Every row comes from one small tree of marks. The marks that hang from a mark follow it in brackets, in alphabetical order. Every link used is in the known rows. Which tree was each row made from?
Known rows:
kotob{fori{leni sizepu}}: -6.51  -3.20  -4.29  4.08  0.23  -4.02  1.64  -1.04  6.42  3.20  -1.61  0.14  -0.20  -0.32  1.47  2.53  2.98  -0.34  -0.25  4.97  0.04  -1.17  0.87  5.58  1.07
vatet{fori{lubi{kosita}}}: -3.79  -1.81  -1.56  2.59  0.09  -5.67  4.64  0.35  2.01  4.57  0.81  1.81  1.17  -4.50  -2.09  4.49  0.60  -4.04  -1.44  0.27  3.11  2.68  2.46  1.05  -1.06
vatet{fori{bebevi leni lubi}}: -3.51  -3.04  -1.46  1.96  1.13  -3.00  0.94  -1.80  3.18  5.26  0.20  -0.78  1.18  -0.25  -0.60  -0.02  0.53  -2.13  -1.14  3.32  1.00  3.07  -0.89  2.08  -1.64
bebevi{fori{kosita lubi}}: -4.02  -1.40  -1.71  0.25  -0.38  -6.38  4.49  -0.83  0.61  1.50  1.08  -0.35  0.57  -2.95  -2.28  1.06  0.43  -4.21  -0.53  -0.16  1.21  4.42  -0.63  2.29  0.27
bebevi{fori{lubi sizepu{kotob} vatet}}: -4.56  -0.39  0.77  -0.23  -1.77  -6.82  2.45  3.60  2.67  0.78  -0.37  1.06  2.39  -2.08  -0.18  2.04  -1.17  -3.34  0.25  -0.79  0.02  4.92  -1.01  0.83  0.90
vatet{fori{bebevi leni lubi{kosita} sizepu}}: -2.13  -1.43  -2.51  0.46  0.09  -5.04  2.45  -1.51  5.82  4.82  -0.75  -0.38  0.35  -1.67  0.44  2.65  1.95  -2.07  -1.46  3.66  -0.05  2.73  -0.15  3.72  -2.29
vatet{fori{kosita{lubi}}}: -4.45  -1.03  -0.78  2.10  -0.61  -5.50  4.77  -0.50  1.15  3.66  2.64  0.10  0.90  -3.75  -2.16  2.33  -0.14  -3.74  -1.19  0.48  2.27  4.11  0.60  2.41  -0.94
lubi{kosita}: -5.12  -1.36  -3.29  6.16  1.25  -5.71  2.33  -1.77  4.80  1.82  -0.05  1.59  0.11  -3.49  -3.21  4.95  1.74  -1.88  -0.60  0.83  1.12  1.98  4.08  2.50  0.72
sizepu{fori{bebevi kosita{lubi} leni vatet}}: -4.92  -0.34  -0.52  3.67  -0.72  -3.99  -0.21  -1.54  3.97  4.66  -0.26  -3.74  -3.29  1.41  -0.67  -3.29  -1.62  -0.41  1.11  0.42  -0.06  4.38  -3.88  4.06  -2.06
kotob{fori{vatet} kosita}: -8.35  -3.64  -3.65  4.08  -0.84  -5.52  -0.65  -0.69  4.01  2.77  0.32  -0.53  -1.68  -4.14  -2.79  3.47  2.84  1.44  1.03  0.06  0.22  0.07  3.28  3.08  -0.98
leni{fori{vatet}}: -5.92  -1.17  1.26  6.40  -1.18  -3.99  1.18  -0.93  4.77  0.96  0.84  -1.15  0.00  -1.59  -3.94  0.00  -0.50  -1.77  1.31  -0.85  -0.61  4.05  2.27  0.91  2.34
bebevi{fori{leni lubi sizepu}}: -3.95  -1.26  -2.07  0.07  -0.77  -4.74  3.52  0.84  5.61  1.27  -1.01  0.63  1.40  -0.80  -0.19  1.02  0.64  -2.58  -0.19  2.01  -0.64  3.62  -1.02  2.98  1.67
fori{bebevi kosita sizepu vatet}: -4.47  -0.75  -0.54  2.59  -0.24  -6.31  -0.27  -3.63  3.93  0.07  -0.32  -3.20  -0.54  -0.67  -1.53  -1.60  2.05  -0.76  0.07  1.93  -2.91  5.54  -0.30  7.31  -1.49
bebevi{vatet{fori{kosita{lubi} sizepu{kotob}}}}: -6.24  -0.40  -0.01  -0.44  -2.44  -5.71  3.56  2.74  2.26  0.69  1.96  1.00  2.58  -1.77  1.37  2.14  -1.23  -2.58  -0.24  2.00  1.64  6.63  -0.44  1.83  -0.18
vatet{fori{leni lubi sizepu}}: -3.63  -1.51  -1.10  1.39  -0.46  -4.28  4.27  0.36  4.87  4.19  -0.31  0.53  1.53  -2.03  0.15  1.39  0.21  -2.64  -0.56  2.56  0.47  3.02  0.45  3.26  0.08
leni{fori{bebevi kosita{lubi} sizepu{kotob}}}: -2.69  -0.62  0.09  2.14  -1.16  -7.43  3.12  -0.59  2.46  1.48  0.93  -2.92  0.09  -1.73  -0.62  1.33  0.67  -3.03  -0.33  0.50  -0.39  4.32  -0.57  2.47  -0.89
lubi{fori{vatet} kosita}: -7.24  -0.83  -4.60  7.16  -0.02  -5.72  2.18  -0.92  5.26  2.38  -1.79  1.22  -0.24  -2.88  -4.00  6.31  0.19  -0.59  0.38  0.46  0.15  1.83  3.02  3.16  0.10
lubi{kosita{fori{bebevi vatet}}}: -4.93  0.26  -1.23  4.88  -1.84  -5.71  -0.32  -2.82  5.66  3.53  -0.04  -1.07  -1.22  -2.55  -2.78  2.44  3.36  -1.96  -0.07  0.54  0.57  3.00  0.87  1.84  -1.31
bebevi{fori}: -5.50  -2.25  -1.10  1.07  -0.56  -5.04  1.58  -0.42  4.52  0.07  0.58  1.81  1.81  -0.66  -2.48  2.54  0.85  -4.50  -0.90  3.01  0.48  3.08  0.08  0.73  1.94
vatet{fori{lubi}}: -4.48  -2.90  -0.42  2.51  0.12  -4.79  4.18  0.74  1.03  3.94  0.85  1.62  2.24  -3.16  -1.99  2.42  0.03  -4.59  -1.33  0.84  3.35  3.02  1.68  1.10  -0.41
fori{bebevi{vatet} kosita sizepu}: -5.34  -2.10  -2.02  0.46  -0.64  -6.06  0.69  -2.80  3.66  -1.65  -0.21  -1.71  0.79  0.78  0.35  -0.75  2.68  -1.77  -0.68  4.87  -1.22  6.08  -0.47  6.65  -1.11
sizepu{kotob{fori{bebevi{vatet}}}}: -7.18  -3.94  -2.03  2.77  0.79  -5.24  -1.65  0.84  1.26  2.64  -0.01  0.42  1.99  0.70  2.39  3.11  0.72  -1.61  -0.63  4.46  2.22  0.82  -0.63  0.49  -0.72
lubi{fori{bebevi leni vatet}}: -7.34  -2.54  -3.72  6.45  1.04  -2.59  -1.64  -2.81  5.86  2.69  -2.35  -1.46  0.37  2.12  -2.32  0.66  -0.25  0.99  0.74  3.84  -1.88  2.47  -0.70  4.18  -0.11
kosita{fori{bebevi{vatet} leni sizepu} lubi}: -5.78  -0.32  -0.94  2.55  -3.62  -3.35  1.45  1.55  5.65  2.21  -0.47  -1.12  1.13  0.79  0.86  -1.06  2.94  -1.08  -0.18  1.23  1.75  5.66  -2.53  3.29  -0.64
kotob{fori{leni lubi sizepu} kosita}: -6.05  -3.74  -5.76  2.44  -0.30  -5.77  2.66  0.05  4.78  3.98  -1.45  -0.92  -1.58  -4.22  -0.09  3.32  3.76  1.61  0.69  1.08  0.18  -0.71  2.47  5.16  -1.24

Write each row's tree:
-5.96  -2.45  -2.20  3.08  0.46  -4.38  1.18  -0.90  -0.15  -0.12  1.49  -1.35  1.09  -0.18  -1.24  -0.87  1.00  -0.65  -0.88  0.37  1.98  6.97  -0.41  4.50  -1.71 -> fori{bebevi{vatet} kosita{lubi}}
-4.72  -2.09  1.78  2.65  -0.33  -6.44  -0.91  2.60  0.11  5.03  -1.46  -1.14  -0.21  0.82  0.91  -0.37  -2.95  -3.55  0.48  -0.07  2.65  3.07  -3.04  -0.67  -2.43 -> sizepu{fori{bebevi lubi vatet} kotob}
-5.77  0.15  -0.91  6.18  -2.23  -3.10  3.28  1.02  4.07  4.59  0.65  -0.74  0.34  -1.96  -1.66  -0.08  1.35  -1.50  0.39  -1.61  2.87  3.66  -0.75  1.48  0.77 -> kosita{fori{leni} lubi}
-3.15  -1.01  -0.85  1.51  0.59  -6.39  0.60  -1.10  1.02  6.76  -0.87  -3.87  -2.13  0.99  2.49  -1.62  -2.67  -2.44  0.92  2.40  0.90  2.32  -4.90  1.16  -2.78 -> sizepu{fori{bebevi kosita leni lubi} kotob}
-4.81  -0.43  -1.40  3.95  0.72  -4.95  1.03  -0.16  6.94  2.03  -1.18  -0.31  1.51  -0.05  1.52  1.51  -0.73  -0.38  0.99  3.93  -2.27  2.28  0.11  2.98  2.05 -> fori{leni sizepu{kotob}}
-6.41  -0.61  1.06  2.76  -2.16  -7.41  0.24  4.33  2.52  4.10  0.27  -0.42  -1.29  -2.60  -1.14  2.36  -3.39  -1.56  1.85  -2.59  1.73  3.14  -0.75  -1.74  -1.53 -> sizepu{fori{vatet} kotob{kosita{lubi}}}
-3.68  -0.21  0.62  3.49  -1.94  -5.85  2.35  -1.15  3.57  0.67  0.80  -3.52  -0.88  -1.71  -2.58  -0.87  1.00  -1.44  0.37  -1.46  -1.35  5.89  0.05  4.48  -0.69 -> leni{fori{bebevi kosita{lubi} sizepu vatet}}
-5.67  0.18  0.17  5.90  -2.37  -2.39  -0.31  0.15  4.27  4.53  0.45  -2.51  -0.21  -0.27  -1.73  -2.36  1.50  0.20  0.63  -1.98  1.34  5.15  -2.38  2.17  -0.98 -> kosita{fori{bebevi leni vatet} lubi}
-6.82  -0.62  -2.65  6.44  -0.34  -4.45  3.35  3.86  3.53  2.53  -1.41  0.78  1.96  -1.30  -1.01  3.30  -2.16  0.47  0.74  -1.39  0.79  3.70  0.30  3.22  0.77 -> kosita{lubi{fori{leni sizepu{kotob} vatet}}}
-5.40  0.23  -0.41  0.62  -1.84  -4.03  0.29  -0.25  8.64  0.20  -0.47  -0.10  0.68  0.33  -0.78  0.09  -0.09  -0.89  0.94  2.78  -3.39  4.43  -1.53  3.10  2.38 -> bebevi{fori{leni sizepu vatet}}
-4.65  0.38  -0.38  2.42  -0.35  -6.33  0.97  -1.41  3.89  5.59  -0.04  -2.79  -2.40  0.50  1.91  -0.23  -3.57  -2.46  1.78  3.52  -0.37  1.71  -3.78  0.58  -0.29 -> sizepu{fori{kosita leni} kotob}
-6.92  -5.14  -5.11  3.55  0.25  -6.25  2.62  0.38  0.95  3.84  -0.24  0.19  -0.92  -5.35  -2.19  4.36  3.54  -0.30  -0.11  -0.71  2.96  -0.74  3.78  2.94  -1.75 -> kotob{fori{lubi} kosita}
-6.37  -0.83  -1.00  4.11  -2.64  -2.19  0.41  0.74  4.10  3.19  0.51  -1.34  0.85  0.90  -0.28  -1.66  2.05  -0.57  0.05  0.35  2.66  5.61  -2.52  1.59  -0.74 -> kosita{fori{bebevi{vatet} leni} lubi}
-4.88  1.04  1.19  2.72  -2.99  -4.80  -2.19  -1.68  7.27  3.94  -0.92  -3.28  -0.06  0.90  1.13  -1.61  1.58  -0.83  1.38  3.18  -2.25  3.71  -3.39  2.12  -0.52 -> kosita{fori{bebevi leni sizepu{kotob} vatet}}
-2.09  -1.43  -0.75  2.70  -0.49  -7.56  2.95  0.24  3.35  2.43  -0.90  -1.25  0.38  -2.48  -0.46  3.49  1.45  -3.31  -0.55  0.32  0.53  2.92  1.25  1.08  -0.98 -> leni{fori{bebevi lubi{kosita} sizepu{kotob}}}
-4.45  0.01  0.18  3.50  -2.76  -4.05  0.36  -1.19  5.31  4.15  -1.56  -3.13  -0.34  -0.30  -0.27  -2.89  2.76  -0.93  0.95  0.40  -0.46  4.48  -2.24  4.04  -1.11 -> kosita{fori{bebevi leni lubi sizepu vatet}}
-4.75  -0.98  -0.14  3.32  -3.07  -6.35  4.87  0.91  2.93  2.96  -1.12  0.05  1.14  -3.17  -1.18  0.93  3.27  -5.00  -0.36  -0.16  2.92  3.11  0.67  2.84  0.15 -> kosita{fori{lubi sizepu}}
-6.98  -2.89  -0.42  1.65  -1.13  -3.47  2.75  2.20  1.51  1.18  1.09  2.24  3.00  -1.23  -0.57  1.19  -0.58  -2.92  -0.49  1.53  3.36  5.81  1.17  0.90  0.42 -> bebevi{vatet{fori{lubi}}}
-6.03  -0.39  1.03  5.66  -2.72  -4.68  2.57  0.59  1.65  3.87  0.00  -0.97  0.41  -3.17  -2.77  -1.01  1.40  -2.93  0.97  -3.03  2.87  4.34  0.44  1.37  0.13 -> kosita{fori{lubi vatet}}
-4.61  -0.12  -2.26  0.63  -0.31  -4.51  1.67  -3.67  5.67  1.68  1.26  -1.69  -0.57  -0.56  -1.33  -0.05  0.02  -1.74  0.58  3.54  -2.39  3.78  -2.08  2.74  1.52 -> bebevi{fori{kosita leni}}
-6.53  -0.13  -0.75  -2.24  -2.50  -4.28  0.09  2.06  7.64  -1.26  0.08  1.07  2.55  2.03  2.77  1.16  -1.28  -1.18  0.97  5.28  -2.01  5.75  -2.92  0.56  2.62 -> bebevi{fori{leni sizepu{kotob}} vatet}
-5.85  1.18  -1.24  -3.17  -2.70  -5.36  1.18  0.06  6.39  -0.79  1.06  -0.97  1.10  0.95  2.91  0.15  -1.36  -0.87  1.39  4.99  -3.00  6.59  -3.76  2.07  1.72 -> bebevi{fori{kosita leni sizepu{kotob}} vatet}
-3.87  -2.77  -0.15  3.13  -0.88  -5.54  1.25  -1.97  6.07  0.04  -0.68  -1.19  0.63  0.23  -1.98  1.10  2.61  -3.81  -0.77  3.59  -0.91  2.84  1.21  2.87  0.66 -> leni{fori{bebevi sizepu}}
-4.79  1.00  -1.82  5.26  -1.53  -4.42  -1.05  -3.80  7.53  4.38  -0.18  -2.16  -1.98  -1.59  -1.96  1.20  2.81  -0.03  0.73  1.22  -0.94  2.99  -0.14  2.25  -0.90 -> lubi{kosita{fori{bebevi leni vatet}}}
-6.60  -3.99  -3.83  6.38  1.07  -4.35  3.03  1.81  0.98  1.81  -1.19  1.63  2.47  -0.65  -3.18  3.94  0.66  -2.37  -1.70  0.00  3.65  2.81  1.23  3.19  -0.77 -> kosita{lubi{fori{bebevi}}}
-4.85  -2.17  0.65  2.97  -0.19  -7.13  2.74  3.45  -0.01  5.05  -1.18  0.61  0.32  -0.87  0.93  1.86  -3.05  -5.25  0.27  0.28  4.19  1.60  -1.44  -1.40  -0.69 -> sizepu{fori{lubi} kotob}
-7.17  -2.83  -5.82  4.42  0.29  -5.33  0.60  -1.65  5.07  1.13  -2.07  1.30  0.75  0.01  -2.03  6.16  1.92  -1.36  -1.04  4.31  1.06  2.38  1.57  3.06  -1.30 -> lubi{fori{bebevi{vatet}} kosita}
-6.37  0.56  -5.29  6.01  -0.64  -5.18  2.25  -1.38  9.03  2.59  -2.93  0.10  -0.91  -1.78  -1.81  5.23  0.33  1.32  1.20  2.19  -2.57  1.85  1.76  5.28  0.62 -> lubi{fori{leni sizepu vatet} kosita}
-7.18  -0.40  -2.73  5.34  -0.48  -4.86  1.01  0.51  6.52  2.40  -2.61  -0.37  1.20  0.30  -0.17  2.73  -2.02  0.51  1.73  3.08  -2.45  2.26  -0.40  3.54  1.34 -> lubi{fori{leni sizepu{kotob} vatet}}
